Known rows, with every step that occurs:
dogi, povo, finas, lasup, motobe: [-39.1  11.3 -33.0  -0.1 -17.9 -12.0 -53.9   9.8   8.0 -12.3  12.2 -17.3
  61.4 -21.8   5.1   7.1 -27.1  27.3   4.9  -5.3 -10.9 -44.9 -24.7  -5.3
 -18.6   1.2 -20.2]
povo, dogi, nelad, motobe, rigi: [-40.1  11.4 -38.4  -3.8  36.5  29.7 -40.4 -15.1   7.8 -19.6  30.5   8.2
  27.4 -26.5 -24.5  50.0 -43.1   7.3  20.0 -13.0  13.7   5.9 -19.1  37.9
 -12.4   1.4 -39.2]
povo, dogi, rigi: [-16.6  27.4   3.2  -9.6   2.5   3.7 -35.4  -6.1 -10.5 -29.6  14.0  -0.8
  10.1  -9.5  -6.2  10.0 -22.0  17.3  18.2   3.2   3.0 -19.9   2.9  28.1
 -16.5   1.7  -4.5]
povo, dogi, nelad, motobe, lasup: [-30.7  19.1 -27.9  -9.9   0.0  40.0 -34.4 -13.1  12.7 -13.4  10.1 -10.7
  20.0 -36.8 -31.3  30.6 -39.7  18.2  -2.6  -7.2  17.0 -16.5 -23.9  35.4
  16.7   3.6 -39.0]
povo, finas, lasup: [-20.5  19.1 -27.1  -6.5 -11.1  -3.8 -47.4  16.4   6.3 -13.4  11.7 -12.1
  36.7 -14.9   0.8  -5.2 -28.9  30.6  18.2  -6.4 -17.6 -37.0 -17.8  -8.4
   2.9  -7.0 -19.0]
povo, finas, lasup, motobe, rigi, dogi: [-28.9  43.0 -45.2 -17.3  -1.9   3.0 -49.9  -7.9  10.2  -6.7  20.5   4.9
  19.7 -17.1   5.5   9.5 -40.5  35.0  18.7  -4.3 -17.3 -16.4 -10.9  21.9
 -19.5   2.7 -38.7]
dogi, nelad: [-17.1  20.7 -22.4  12.6  -3.3   7.0 -37.5  -4.8 -13.9 -14.6  21.3   0.9
  30.9 -23.6 -19.2  20.1 -32.4  18.3  22.0  -2.2  -0.6 -19.8  -2.0  26.2
  -2.5   0.0 -23.8]
finas, povo, dogi, rigi, motobe, lasup: [-10.1  13.5  -2.0 -13.5  14.5  17.1 -34.8 -14.4  14.2  -5.3   1.1  -9.3
   1.6 -12.3 -22.9 -10.6 -46.7  30.3  -9.8  -3.2   7.9 -25.1   2.5  36.2
   9.1  18.4 -18.2]
finas, lasup, motobe, povo, dogi: [-58.5  32.6 -14.9 -24.9  -0.2  12.6 -46.8 -12.2  -1.1 -21.3   6.1  20.3
  20.7 -24.8   2.0  43.8 -15.8  35.3   4.9  -5.0  11.5 -13.9 -27.5 -11.2
 -21.2   2.1 -22.6]
dogi, povo, finas, lasup, motobe, nelad: [-38.5  32.7 -33.2  -0.7 -21.3   2.0 -57.7   6.4   9.4 -17.5   0.0  -7.1
  49.3 -19.7 -12.9  33.9 -26.8  16.7   5.0  -3.4 -13.2 -22.3 -27.7  19.3
  -4.9  -1.0 -28.2]
povo, dogi, rigi, motobe: [ -7.4  11.2  -1.4   3.6  17.5   7.8 -39.7 -17.5   2.3 -18.0  15.6 -19.3
   1.9  -4.8 -15.8  -0.9 -41.7  25.3   3.7   0.6  -0.8 -26.3   6.6  29.9
 -10.9   9.2 -18.5]
nelad, motobe, rigi, dogi, povo: [-28.3  37.0 -45.4 -17.5  30.9  -9.3 -32.9 -13.9  19.6  -3.4  15.6 -30.6
   1.2  -0.4 -13.0  11.4 -30.0  16.9   2.8  -2.1  12.8  12.9  10.7  36.6
  -4.3   1.1 -10.2]
lasup, motobe, povo, dogi: [-59.2  34.1 -15.7 -23.7  -1.4  14.3 -41.8 -14.6  -3.0 -20.2   7.4  23.3
  15.7 -17.3   1.2  52.7  -8.6  25.4   3.2  -2.7  19.1  -5.5 -25.9  -3.4
 -23.7   2.3 -14.4]
finas, lasup, motobe: [-45.3   4.3 -33.2   2.1  -4.0   3.5 -52.3  -1.7   1.5 -17.1   9.8 -11.4
  52.9 -33.2   7.6  13.2 -31.0  31.8  12.2  -7.3 -14.5 -36.5 -30.2  -2.1
 -17.8   8.6 -32.4]
povo, finas, lasup, motobe, rigi: [-43.9   4.6 -38.7  -7.0   8.9   8.9 -53.1   0.7   9.4 -13.8  20.1  13.2
  58.6 -28.0   1.5  21.3 -39.4  22.2  15.9  -6.3 -12.0 -25.4 -23.0  12.0
 -24.7   3.8 -37.4]
lasup, motobe: [-45.1   5.5 -30.4  -0.9  -3.1   7.5 -40.7  -5.2  -3.9 -15.0  10.8  -2.4
  41.7 -21.3   8.7  21.5 -21.7  16.8   8.8  -5.0  -2.1 -27.5 -25.8   9.5
 -19.5  10.2 -20.5]
finas, povo, dogi, nelad: [-24.0  34.1  -7.9   0.9   2.0  -0.3 -36.5   1.1 -14.8 -17.5  14.0  20.9
  17.1 -14.7 -19.0  28.2 -28.4  29.4  24.5 -15.0   5.1 -13.5 -17.1  21.1
 -10.7   6.0 -12.9]
povo, dogi, nelad: [-22.8  35.9 -12.5   1.8 -12.1   5.7 -38.6  -6.7 -15.8 -23.3  18.6  11.9
  22.3 -24.1 -21.4  31.8 -29.8  25.6  23.1  -8.0   2.4 -18.1 -16.6  24.0
 -11.4  -3.9 -28.2]
finas, povo, dogi, rigi, motobe, nelad: [-18.0  27.8  -4.3   2.6  16.5  19.3 -44.9 -11.5   4.6 -16.3   1.1   0.1
  -1.0  -1.5 -30.3  26.3 -39.9  15.0   4.8  -8.6  -3.4  -4.6  -9.3  41.1
   0.9  17.1 -16.9]
rigi, motobe, nelad: [-23.2  19.4 -25.3   3.8   7.2  22.2 -45.6 -14.3  11.5 -12.0  -0.2 -15.3
   5.8  -3.8 -24.6  24.1 -38.9  14.7   0.6  -4.4  -3.9  -6.8 -20.4  34.8
  12.3   5.0 -30.4]
povo, finas, lasup, motobe: [-39.8  11.1 -31.2   2.4 -18.7   1.4 -53.2   7.9   4.0 -14.9  12.9  -7.2
  59.7 -28.1   9.2  11.1 -28.1  28.5  13.2  -7.7 -15.8 -48.2 -33.8  -5.7
 -18.3   3.2 -29.5]

Rows:
[-18.9  28.2 -21.6  -8.7 -11.6 -20.9 -35.2  17.0   9.9  -5.3   9.9 -18.1
  31.5  11.7  -4.0  -1.0 -12.8  10.9   8.3   0.1   5.2 -23.2  -3.3   9.6
  -4.1 -11.4  11.6] -> dogi, povo, finas
[-32.1  31.7 -37.3  -4.9 -20.9 -14.7 -54.0   2.9   8.6  -7.6  13.0 -18.2
  48.3 -23.0   6.5   2.8 -26.0  36.3   7.3  -4.8 -14.9 -40.0 -17.9   1.4
 -18.8   1.5 -23.9] -> rigi, dogi, povo, finas, lasup, motobe
[-20.5  40.7 -38.9 -15.3   4.1  -7.9 -39.0   4.0  21.2   0.0  19.1 -21.2
  14.8   6.7  -7.4   9.7 -25.2  12.7   9.2  -3.9   7.9  -6.4  -1.4  25.6
  -4.6  -7.7  -1.7] -> nelad, motobe, rigi, dogi, povo, finas
[-66.2  10.8 -33.3 -15.5  45.6  35.5 -35.4 -17.2  11.3  -3.0  13.3  -6.4
   4.8 -15.7  -8.9  50.6 -14.4   2.2  -0.9  -3.4  27.1  11.9 -10.7  -3.0
   9.3   3.2  -7.9] -> nelad, motobe, povo
[-44.8  36.3 -16.2  -3.7  -8.4  10.4 -50.0 -12.7 -11.8 -20.4  20.7  21.9
  36.5 -43.0 -18.1  47.3 -26.6  34.4  15.0  -4.7   4.7 -21.7 -15.3   5.5
 -17.4   1.3 -33.4] -> finas, lasup, motobe, povo, dogi, nelad
[-36.4  18.2 -30.1   7.4  18.0  30.0 -37.5 -11.3   2.0 -22.5  24.5 -11.8
  19.6 -29.9 -26.0  45.5 -33.9  10.5  17.9 -16.0  14.9 -13.3 -28.1  28.2
  -1.2   1.9 -32.1] -> povo, dogi, nelad, motobe
[-40.1  28.1  -0.2 -16.5   8.1  12.7 -40.8 -16.1 -13.2 -23.7  15.7  16.1
  17.3 -20.9  -5.3  35.2 -12.2  17.9  10.6   6.6  10.4 -13.4   6.5  16.0
 -25.6   6.2  -5.9] -> lasup, motobe, povo, dogi, rigi
[-46.2  24.5 -36.1   2.0 -12.4  18.4 -54.4  -5.7   2.8 -22.0  -1.1  -1.2
  41.6 -30.8  -8.6  38.4 -29.8  22.0   9.7  -5.9 -15.8 -16.4 -36.1  19.4
  -3.3   4.7 -40.1] -> finas, lasup, motobe, nelad
[ -6.6  12.2  -3.4 -12.5   3.8  22.1 -35.7 -18.3  14.5  -8.0   2.5 -18.9
   5.2 -18.4 -25.1  -5.8 -48.2  29.8 -11.5   5.9   6.5 -29.6   2.7  38.4
   8.1  10.0 -27.3] -> povo, dogi, rigi, motobe, lasup
[-38.1   5.2 -33.0 -17.2  14.2  38.8 -30.2  -9.9  21.2  -6.7   4.5 -27.3
  16.2 -24.9 -16.0  15.5 -37.5  14.5  -7.4  -6.8  19.6 -12.0 -23.0  26.5
  23.9   5.8 -28.6] -> nelad, motobe, lasup
[-49.9  20.9 -28.6 -16.6  16.1  27.1 -36.5   2.9  11.5  -0.2  18.8   1.4
  20.5  -4.0  -4.5  38.0 -13.1   4.4   6.1  -3.3  19.0  -7.4 -13.0  -4.7
   5.3  -8.4  -2.5] -> nelad, motobe, povo, finas
[-41.0  28.5  -2.8 -12.8   6.0   9.6 -47.7 -13.1 -10.1 -25.3  17.7  12.4
  24.0 -28.7  -5.3  31.1 -18.9  26.3   9.4   6.2   1.7 -20.3   4.8   8.1
 -21.6   8.4 -13.4] -> finas, lasup, motobe, povo, dogi, rigi
[-15.7   2.7 -19.6 -11.3   4.3  23.2 -33.4 -16.3  20.8   0.2  -3.3 -24.0
   8.0 -14.2 -18.2 -10.8 -48.6  30.0 -14.5   1.3   4.9 -26.1  -8.6  26.6
  19.3   7.6 -31.2] -> rigi, motobe, lasup
[-24.6  15.0 -15.2  -6.5   9.8   8.0 -52.0   1.9  10.0  -4.1  20.6  -9.2
  24.6 -16.9  -9.1   2.6 -35.2  32.1   5.6   2.5  -7.5 -34.1   7.3  -7.4
   1.7  -0.7 -17.2] -> dogi, rigi, motobe, povo, finas, lasup
[-60.0  31.0 -19.3 -25.8  23.4  25.3 -33.9 -16.7   5.3 -17.6   9.8   7.6
   0.0 -10.8  -9.2  54.2 -12.8  17.1   3.2  -7.1  30.0   4.9 -24.6   1.2
  -5.2  -2.1 -11.8] -> nelad, motobe, povo, dogi
[-48.0  -3.4 -44.0  -8.5  50.7  30.8 -36.3 -11.6  17.6 -12.6  23.0  -5.4
  22.1 -16.9 -10.9  36.2 -38.8  -1.4  14.1  -9.8  11.9   7.5 -19.4  30.3
  -4.7   4.1 -29.1] -> nelad, motobe, rigi
[-14.9  30.1  -7.2   1.3  -0.3  22.2 -46.7 -15.9   4.9 -21.7   2.5  -6.0
   1.1  -5.1 -31.0  27.2 -41.6  16.8   4.9  -0.5  -5.7 -10.5  -6.6  45.7
  -0.8   6.8 -29.5] -> povo, dogi, rigi, motobe, nelad
[-20.6  40.1 -42.2   4.6  -0.3   7.1 -49.6 -18.1  -5.3  -9.6  30.7   7.6
  32.9 -40.9 -18.3  20.2 -47.0  38.3  25.8  -1.9 -17.4 -15.9  -0.5  35.1
 -16.9   7.6 -48.9] -> finas, lasup, motobe, rigi, dogi, nelad
[-44.5  29.7  -9.7 -22.7  12.6  15.3 -38.0 -19.7   5.4 -13.4   6.5  10.4
  -7.4  -3.9 -10.7  35.3 -24.0  30.8  -1.7  -3.7  19.4  -1.7 -13.9   0.7
  -8.7   1.2 -15.1] -> rigi, motobe, povo, dogi
[-41.7  -0.3 -40.9   3.5  47.1  33.2 -40.8 -13.8   8.2 -13.5  30.8   2.4
  32.9 -27.3 -24.9  43.7 -45.4   3.0  20.2 -10.5   9.9   6.0 -12.0  38.9
  -4.7   3.2 -37.1] -> dogi, nelad, motobe, rigi
[-25.3  19.4  -8.7  -7.7  11.7  17.2 -40.9  -2.9   7.2   2.8  19.7   2.2
  13.1   1.8 -10.2  14.3 -23.5  11.5   0.9   7.4   9.6 -23.8  13.8   2.4
  -0.4  -2.0  -1.9] -> dogi, rigi, motobe, povo, finas
[-31.1  50.8 -39.6  -4.9 -27.7  -0.2 -56.7  -0.6  10.8 -13.1   2.8  -7.3
  36.6 -16.8 -13.3  27.2 -28.2  25.2   7.6  -4.5 -15.7 -20.2 -25.2  23.5
  -6.2   1.9 -29.7] -> rigi, dogi, povo, finas, lasup, motobe, nelad
[-43.9   6.6 -40.0 -10.5  10.3  -6.9 -52.4   3.9  14.3 -10.6  21.2   2.2
  59.7 -22.7  -2.2  19.0 -35.7  21.1  10.0  -4.3  -7.8 -21.8 -12.5  14.2
 -25.6   1.7 -29.6] -> dogi, povo, finas, lasup, motobe, rigi
[-33.9  41.1 -10.9  -8.9  -3.9  13.7 -38.6 -13.4 -15.2 -18.4  19.0  23.4
  16.0 -27.4 -21.6  48.6 -21.4  26.5  16.2  -1.9  13.6  -7.4  -5.5  15.2
 -10.7  -4.6 -21.2] -> motobe, povo, dogi, nelad
[-30.3  40.4 -42.8 -17.5  15.1 -22.2 -45.7 -13.4  15.4  -7.7  12.3 -23.0
  22.1 -13.6  -3.4   1.3 -32.6  34.6   3.7  -1.6  -3.3  -5.0   8.0  24.0
 -17.1   4.7 -16.5] -> finas, lasup, motobe, rigi, dogi, povo
[-38.5  29.4  -7.0 -20.4  10.0  -4.6 -35.6   4.1  -3.9 -20.2  -0.7  16.3
  -0.8   4.6   0.7  16.2 -18.5  27.1  15.7 -21.1  10.7  -6.6 -30.3   2.1
 -14.0   9.9   2.2] -> finas, povo, dogi
